Each row was made from one walk, in order. Every step used is in the known rows, and no mark comes twice. Write each row's walk.
In the rows, 128 means zero.
Known rows:
f > n: [113 144 121 117  90  96 117 124 148 139 144 116 156 114 157 123 110 139
 137 120 138 174 131 133 111 123 134 107 111 138 146 136 137  86 134 128
 142 134 124 135 119]
g > d: [118 130 144 129 141 109 144  93 176 139 142 120 122 111 148 149 128 134
 134 131 117  91 139 123 109 133 127 154 115 126 140 155 124 130 159 136
 116 116 136 119 124]
u > k: [156 110 176 120 138 112 150 133 129 124 151  93 110 151 102 114 139 129
 126 126 142 116 153 110 132 111 117 141 133 137 104 155 118 106 168 136
 132 122 131 139 130]
w > p > t > a: [113 105 106 122 111  99 152  98 121 135 119 151  85 122 104 132 154 127
 127 120 188 125 110  98 108 143 129 143 157 123 115 149 149  90 114  83
 111 133 157 151 123]
t > a: [123 141 113 130 136  91 134 123 156 142 136 136  94 147 139 129 135 140
 115 121 136 120 133 124 139 134 150 127 110 114 138 139 129 121 123 106
 124 123 104 156 131]
h > k > g > d > a: [ 59 133  63 130 206  60 196  89 178 149 150 148  77 107 167 170 112 138
 109 101 119 124 151 113  76 103 122 142 126  79 167 166 143 120 159 204
 100 150 137 132 156]
l > y: [127 100 149 122  99  95 123 123 127 130  92 134 140 134 124 122 143 118
 134 138 119 100 134 120 152 127 111 132 146 132 120 130 113 138 100 139
 151 151  92 129 128]
k > g > d > a > w > p: [ 85 102  87 110 181  50 168  65 122 130 119 152  78  85 116 183 141 130
 136  96 163 126 156  95 127 114 131 111 124 108 151 159 162 107 137 148
 103 136 160 128 199]
t > a > d > g: [109 123  93 113 132 131 159 125 174 169 150 152 107 127  92 140 119 163
 123 140 116 101 144 156 171 145 160 141 150 117 149 157 140 110 111 158
 112 173 164 150 163]
k > b > l > y: [146  81 127 105  64  80 159 109 118  99 112 120 118  92 130 172 154  93
 137 110 143 118 172 127 156 112 100 131 161 158 102 170 138 158 146 129
 126 187 118 128 110]
w > a > d > g: [109 121 117 126  96 149 162 153 160 161 153 153 164  99  99 133 101 183
 139 152 117 106 136 171 168 136 147 135 156 101 129 144 142 108 153 189
  98 175 204  97 159]
d > a > k > g > s: [ 92 113 108  91 141  30 173 129 103 104 138 149  87 138 155 152 111  92
  74 103 159 136 144 106  74 105 150 131 118 116 160 131 184 146 153 183
 100 120 100 133 144]
f > k > c: [ 74 128  79 109 129  51 103  97 131 148 163 114 100 154 103 158 104 131
 141 130 127 115 134 169 132 102 113  89 140 173 119 121 128 115 102 140
 106 114  84 153  98]
h > k: [104 151 114 124 144 103 168 129 138 132 165 132 101 128 135 140 111 136
 128 118 103 146 126 146  96 113 110 122 138 110 139 140 115 134 142 157
 105 148 147 119 128]
f > k > h: [ 80 133 150 107 126  78 147 133 119 139 214 126 125 106 112 112 110 152
 160 136 149 135 123 141 138 124 121 130  92 117 138 111 133 125 137 152
 141  94  68 129 133]
d > a > k: [116 117 125  84 138  58 168 148 123 135 122 150 133 123 105 137 119 130
 105 113 146 131 158 118  94 132 132 148 123 121 130 153 157 132 153 169
  72 117 129 121 165]
g > k > c: [105 138  74 124 144  91 129 138 115 155 175 109  92 140  95 141 122 115
 133  92 130 119 117 166 116  86  98  92 160 166 122 117 132 140  96 151
 114 128 121 153 105]
t > a > w > p: [119 134 129 109 118  59 149  98 105 126 146 141  67 125 100 152 146 136
 138 109 157 144 136 123 161 129 139  94 129 127 124 144 140 109 118  90
 106 124 147 140 175]
a > d > g: [119 109 104 113 121 165 150 134 145 155 138 147 137 101  82 139 108 154
 133 152 102 106 139 160 159 135 136 143 164 129 140 146 138 113 112 178
 117 184 185 123 153]
d > a: [118 109 114 115 151 101 136 143 139 144 108 155 139 131 119 135 122 146
 117 120 140 136 150 118 121 135 139 134 138 110 130 132 143 124 120 152
 110 125 115 147 153]
g > d > a: [108 115 116 114 166  84 157 108 190 150 125 150 124 111 137 151 122 150
 118 122 122 104 160 113 108 140 137 163 122 105 143 164 139 127 153 154
  95 118 124 139 149]
p > k > b > l > y: [131  89 101 106  58  87 170 126 133  85 144 108 103  97 135 163 151 105
 134 108 110 143 152 133 179  81  87 108 177 151 114 157 134 129 149 142
 118 168  91 121 113]
k > g > d: [ 96 130  92 151 167 113 152  71 159 132 137 119  96 111 164 147 138 112
 118 116 136 101 131 106 113 120 124 135 101 111 157 148 141 118 150 145
 138 136 137 132 132]
g > d > a > w > p: [103 103 133  92 154  51 169  83 138 138 124 156  97  90  98 172 131 153
 147 110 143 125 164 116 123 134 130 129 133 113 131 170 147 119 146 138
  78 120 158 118 193]
a > k > g: [102 128  95 121 138  88 163 113  89 119 138 120  98 116 128 140 135  90
 107 105 160 128 129 109 108 110 122 120 101 137 148 140 157 126 150 152
 116 139 143 117 149]
f > k: [ 98 134 123 115 119  73 121 124 129 149 169 141 130 140 118 128 106 141
 135 142 115 140 139 156 123 125 121 124 132 139 131 124 120 127 136 133
 118 105  93 141 118]
p > k > h: [102 134 127 118 130 137 166 152 136 116 201 108 106 109 127 102 129 158
 151 120 130 145  91 119 163  98 115 109 107  98 155 108 134 104 133 158
 144  98  85 119 146]
w > p: [141 115 108 114 115 141 134 121  86 111 142 133  99 116 102 160 141 129
 125 107 148 147 133 119 124 116 112 134 148 125 107 144 139 105 127 116
 128 124 138 127 149]
g > k > b: [139 131  96 114 120 110 143 129 108 116 167 125 125 101 127 164 142 118
 152  98 110 153 140 153 119 124  98 131 156 142 124 143 129 157 137 116
 108 154 130 133 125]
t > a > k > g > s: [100 142 109 107 117  21 177 109 120 107 174 126  53 156 175 148 125  86
  70 103 161 125 130 117  95 110 156 122  95 120 164 133 170 144 156 143
 116 116  91 145 128]
u > k > h: [133 107 204 110 145 114 176 144 116 121 196  81  98 121 103 100 145 146
 150 122 180 110 134  98 145 114 113 143  93 112 116 143 136 110 164 160
 155 114 107 129 147]
k > c: [111 123  86 123 135 110 110 103 125 129 124 102  99 145 110 161 125 117
 131 116 144 100 121 143 130 104 122  95 139 160 120 123 142 118  99 141
 118 137 121 139 103]
w > a > k > h: [104 142 194 106 105  71 198 164 113 127 207 112 148  91 131 111 124 154
 141 116 185 120 116 133 128 134 126 135  75  87 127 129 158 136 197 177
 101 104 146  71 167]
k > g: [107 123  77 149 149 133 128 109 110 118 120 126 106 122 144 138 136 109
 112 113 152 133 120 109 127 111 129 111 117 121 148 116 144 118 119 142
 151 144 128 140 138]
w > p > t > a > d > g: [102  88  89 105 103 139 172 103 140 163 127 172  87  92  54 146 135 155
 134 138 164 106 121 129 138 153 140 159 192 132 133 164 159  78  99 132
  96 187 215 148 149]
p > k: [119 137  99 132 124 131 144 143 143 118 156 119 109 137 132 110 127 141
 126 123  94 154 111 131 148  97 117 104 138 122 143 118 122 100 130 137
 117 109 101 123 133]
u > r: [110 142 143 134 140 127 131 107 142 130 126  96 146 121 143 131 145 131
 117 139 139 139 143 138 135 121 113 140 164 137 123 117 114 113 112 116
 142 141 134 107 114]
p > k > b > l: [141 115  77 112  80 117 180 132 133  85 180 103  88  96 135 163 139 116
 128  95 117 171 145 137 153  90 104 108 162 146 118 153 146 127 175 132
 100 140 123 127 121]
b > l: [137 119 130 126 106 102 174 144 126 125 159 128 101 103 117 122 123 108
 111 104 159 139 149 135 126 100 127 122 140 145 114 146 143 141 163 140
 126 126 144 139 116]
b > k > g: [114 126  46 145 135 127 150 115 124 125 146 137 104 123 131 164 125 119
 114  99 148 153 148 141 130  95 123 128 122 139 152 126 164 112 149 139
 130 145 105 142 119]
t > a > k > b > l > y: [135  98 127  77  58   4 202 109 132 110 141 118  86 109 124 181 164  86
 118  93 163 110 193 128 144 118 108 141 143 155 107 195 153 162 169 125
  91 168 120 134 129]
d > g > k > h: [113 119 139  91 127 122 176 159 125 152 228 120 135  76  66  97 117 147
 156 109 127 146 105 169 139 122 123 116 136 102 148 123 149 137 105 174
 138 139 127 122 141]
w > a > k > b > l > y: [139  98 158  93  32  23 206 137 111 101 149 119 148  85 136 167 145 106
 130 107 162 113 181 140 142 114 101 130 151 145  84 183 154 161 207 160
  78 172 154  73 132]

Which walk is each row?
[ 87 126 144 115 114 132 209 191 135 178 249 149 147  55  78  97 103 197
 168 121 140 118 116 179 165 122 125 136 145  82 146 125 149 135 153 228
 117 165 181 105 176] -> w > a > d > g > k > h
[122  94 128 117 109 137 142 107  90 121 111 149 110 104  94 133 147 118
 142 126 179 132 106 103  92 133 111 140 176 141 114 137 146  96 116 103
 116 137 177 126 120] -> w > p > t
[107 144  87 110 119  64 168 113 125 116 174 128  53 137 103 141 147 156
 136 103 123 171 116 127 178 102 131  64 144 116 138 130 131  83 117  97
  95  98 120 133 179] -> t > a > w > p > k
[141 127 106  86  86  29 203 117 132 108 178 111  73  97 132 182 150  95
 106  81 171 140 185 140 122 127 127 140 127 157 110 197 166 153 200 119
  68 152 144 134 135] -> t > a > k > b > l
[106 139  82 112 136 111 182 155 159 192 203 158  92 110  71 121 117 165
 122 115 107 121 143 177 149 127 136 140 167 118 154 150 136 133 109 171
 111 167 163 170 160] -> t > a > d > g > k
[148  73 110  74  54  66 181 132 121 125 167 118 133  68  73 154 138  99
 139  97 103 143 172 179 153 101  99 117 203 159 109 180 142 165 117 160
 115 202 136 132 105] -> d > g > k > b > l > y
[ 82 148  73 140 167 111 167 109 114 128 158 131  81 123 150 148 122 116
 114 104 123 151 117 128  97  95 114 105 130 101 155 136 132 121 136 177
 129 159 145 125 136] -> h > k > g
[ 86 139  47 125 138  70 158  95 102 106 166 127  29 128 118 146 154 135
 123  86 143 173 107 105 180  83 130  54 130 108 158 124 146  70 109 115
 120 116 123 154 190] -> t > a > w > p > k > g
[107 122  99 105  99  74 111  92 128 114 157 126 138 126 133 183 119 128
 158 135 108 146 156 156 137 140 114 130 139 151 115 140 127 132 142 113
  98 138  94 125 118] -> f > k > b
[ 96 114  84 101 164  62 171 128  98 130 114 148 107 117 122 144 131 107
  89  99 167 140 152  96 102 114 133 128 114 115 152 143 175 120 139 175
 100 136 128 132 172] -> d > a > k > g
[117 109 137 101  97 130 157 138 151 129 164 147 112 115 119 145  90 145
 110 157  96 106 136 166 137 129 154 144 165 130 155 132 153 142 125 186
 119 169 153 121 130] -> a > d > g > s
[ 94 111  85  84 107  37 163  81 103 137 134 121  47 136  76 170 151 105
 124  99 212  93 114 124  83 119 113 114 155 173 111 160 172  90 112 108
  67 128 175 147 118] -> w > p > t > a > k > c
[ 98 144 110 133 120  72 176 132 100 124 157 125 131 117 148 131 128 121
 105 108 169 126 126 125 117 113 130 111 104 101 136 131 162 118 181 170
 102 129 163  91 157] -> w > a > k > g
[ 98  79 138  98 134  66 152 102  92 135  74 179 114  91  77 125 138 137
 159 126 188 141 128 102 112 142 134 108 181 132 123 133 158 102 101 115
  80 139 193 130 168] -> d > a > w > p > t
[ 82 119 158 124 128  52 147  84 153 148  91 145 106 130 122  91 140 125
 160 145 169 114 107 125 136 162 156  96 134 136 145 122 131 122 103  84
 100 137 176 144 132] -> p > t > a > w
[133  91 148 117  82  77 167 141 127 125 126 135 117 105 115 121 139 100
 119 117 150 114 158 132 143  99 111 125 155 148 109 150 128 151 140 153
 149 150 113 139 115] -> b > l > y
[100 141 126 154 119 143 163 164 142 154 149 159 146 111 139 132 113 175
 140 139 145 102 138 139 154 128 128 148 138 109 121 124 127 125 174 180
 109 154 182 106 166] -> w > a > d
[106  93 162 112 110  93 147  87  80 122  99 149 106  91  86 127 145 118
 168 134 182 133 106 119 113 136 118  99 169 151 119 128 145 110 110  89
  99 137 207 112 144] -> a > w > p > t
[143 111  94  85  98 121 140 118 123 126 173 115 146  88  86 166 128 124
 148 107  83 155 143 180 134 135 117 119 175 134 129 154 144 145 114 134
  96 181 145 123 119] -> d > g > k > b
[106 113  96  97 139  75 162 135 109 121 141 152  89 118  84 139 130 161
 138 102 125 180 131 117 157  96 119  74 163 111 137 125 148  85 116 138
  77 106 128 124 199] -> d > a > w > p > k
[ 91 108  40 133 172  81 179  97 185 142 141 158 104 111 144 180 119 143
 113  95 142 126 184 129 102 109 132 162 119 114 164 162 174 111 179 169
  99 137  95 149 138] -> b > k > g > d > a
[ 83 125  77 134 146  87 174  68 125 103 169 113  46  94 133 160 146 130
 143 101 119 147 116 106 152  81 110  82 129 118 165 143 142  81 146 134
 111 111 155 111 182] -> a > w > p > k > g > d
[160  98 156 106 120 116 144 105 123  92 141  78 114 140 119 167 156 121
 144 119 141 120 164 111 144 127 106 147 138 142  98 176 131 116 168 115
 108 155 134 125 130] -> u > k > b
[130 115  67 101 107 145 161 132 129 150 178 145 133  75  82 177 123 142
 156 116  91 135 154 179 150 134 110 149 188 145 138 164 147 147 126 171
  92 207 185 124 152] -> a > d > g > k > b
[123 100 108  81  82  62 179  77  98 103 128 130  80 100 107 192 172 107
 140 103 192 128 140 108  93 158 111 158 154 145 110 184 172 106 152  80
  58 154 178 121 137] -> w > p > t > a > k > b
[144 125 134 100  59  53 211 143 114  97 182 113 133  79 142 175 131 110
 121  91 170 142 170 156 123 118 115 132 135 139  90 179 165 154 237 150
  56 147 184  78 136] -> w > a > k > b > l
[100 144 136 121 134  52 142 104 150 144 126 130  96 139 132 120 134 135
 142 124 138 127 135 133 163 144 154  83 107 121 141 130 125 134 115  95
 112 127 132 143 157] -> t > a > w
[ 96 119 130 102 136 145 197 175 123 171 238 147 117  59  61 108 114 169
 162 118 132 122 124 169 155 122 115 144 147 109 158 129 146 141 118 215
 138 168 160 128 173] -> a > d > g > k > h
[ 98 108 162  85 104  65 211 117  92 126 183 132  67  85  88 127 161 128
 147 105 239 118 107  94  98 148 116 158 114 115 135 158 178 100 143 122
 100 111 157 127 151] -> w > p > t > a > k > h
[128 108 127 136 159 114 153 113 110 120 146  92  93 150 123 121 145 106
 110 110 164 119 142  88 131  97 124 123 116 129 122 144 136  94 152 150
 150 139 127 148 143] -> u > k > g
[ 85 108  77 132 187  86 154  84 172 143 116 147 101 109 156 158 131 130
 107 105 144 107 153  94 110 119 139 144 113  98 163 152 154 120 148 169
 120 134 116 153 159] -> k > g > d > a
[128 122 113  98 116 118 150 142 137 154 181 130 141 107  71 107 115 136
 128 116  93 149 126 178 126 117 126 111 170 129 142 137 130 136  99 153
 110 147 148 130 124] -> d > g > k
[102 118 139  92 159  41 192 115 173 146 136 143 124 108 124 154 125 138
 110 112 133  94 177 117  79 141 130 172 112 122 144 181 155 137 187 174
  66 111 142 115 164] -> g > d > a > k
[ 92 138 126 100 125  68 191 125 117 112 216 117  44 102  99 124 152 168
 162  96 158 162  98 111 195 101 126  72 102  88 148 122 148  88 121 122
 121  95 102 130 196] -> t > a > w > p > k > h
[103 135 112 125 115 128 182 183 144 183 206 162 156  90  80 115  94 186
 139 130 104 127 132 191 148 121 129 132 176 108 134 134 136 129 152 208
  94 175 199 109 157] -> w > a > d > g > k
[ 55 123  75 128 187  50 172  84 174 131 132 135  86 111 147 134 126 145
 131 114 111 137 136 106 148 100 138  81 126 102 185 136 145 100 141 170
 101 122 124 130 187] -> p > k > g > d > a > w
[ 85 109  39 109 155  81 163 112  81 107 135 150  66 111 100 147 139 138
 126  90 143 187 127  98 158  78 122  64 152 104 158 118 161  74 107 150
 101 127 127 138 205] -> d > a > w > p > k > g
[124 129  77  98  98  69 155  82 119  90 160 113  55 119 121 195 162 145
 160  97 119 176 132 127 189 114 115  80 147 120 129 150 140  89 127  78
  78 132 125 121 175] -> t > a > w > p > k > b
[126  97 112  74 118  21 229 104 165 114 156 131 104  65 131 204 135 108
 114  87 157 114 213 127  85 123 115 173 135 146 118 217 175 162 230 167
  48 142 159 107 149] -> g > d > a > k > b > l
[ 99 144 122 107 104  50 155 130 117 133 160  96 124 140 121 155 121 133
 122 111 159  95 129 159 118 103 122  95 126 145 102 137 153 122 161 167
  66 120 152  87 125] -> w > a > k > c
[107  93 118 124 196  73 185  94 169 140 140 111  82 135 128 141 140 135
 106 104 161  89 178  83 110 105 129 154 115 108 137 178 151  92 183 183
 119 126 119 163 162] -> u > k > g > d > a
[ 64 120 110 126 150  35 199  58 172 147 126 129  69 107 159 128 150  99
 114 115 184  76 125  98  71 146 139 155 106 128 167 170 165 116 169 130
  96 133 170 143 130] -> p > t > a > k > g > d
[ 72 108  67 127 179  32 184  80 180 141 128 158 102  99 133 176 120 143
 139 101 141 130 182 138 131 114 141 124 115 127 174 148 169 126 167 159
  86 137 127 136 163] -> b > k > g > d > a > w
[ 82  98 110 118 122 131 165 111 179 172 115 166 115 109  82 112 124 152
 138 158 147  87 121 143 140 167 155 150 177 126 152 148 148  97 103 145
 100 191 210 154 131] -> p > t > a > d > g
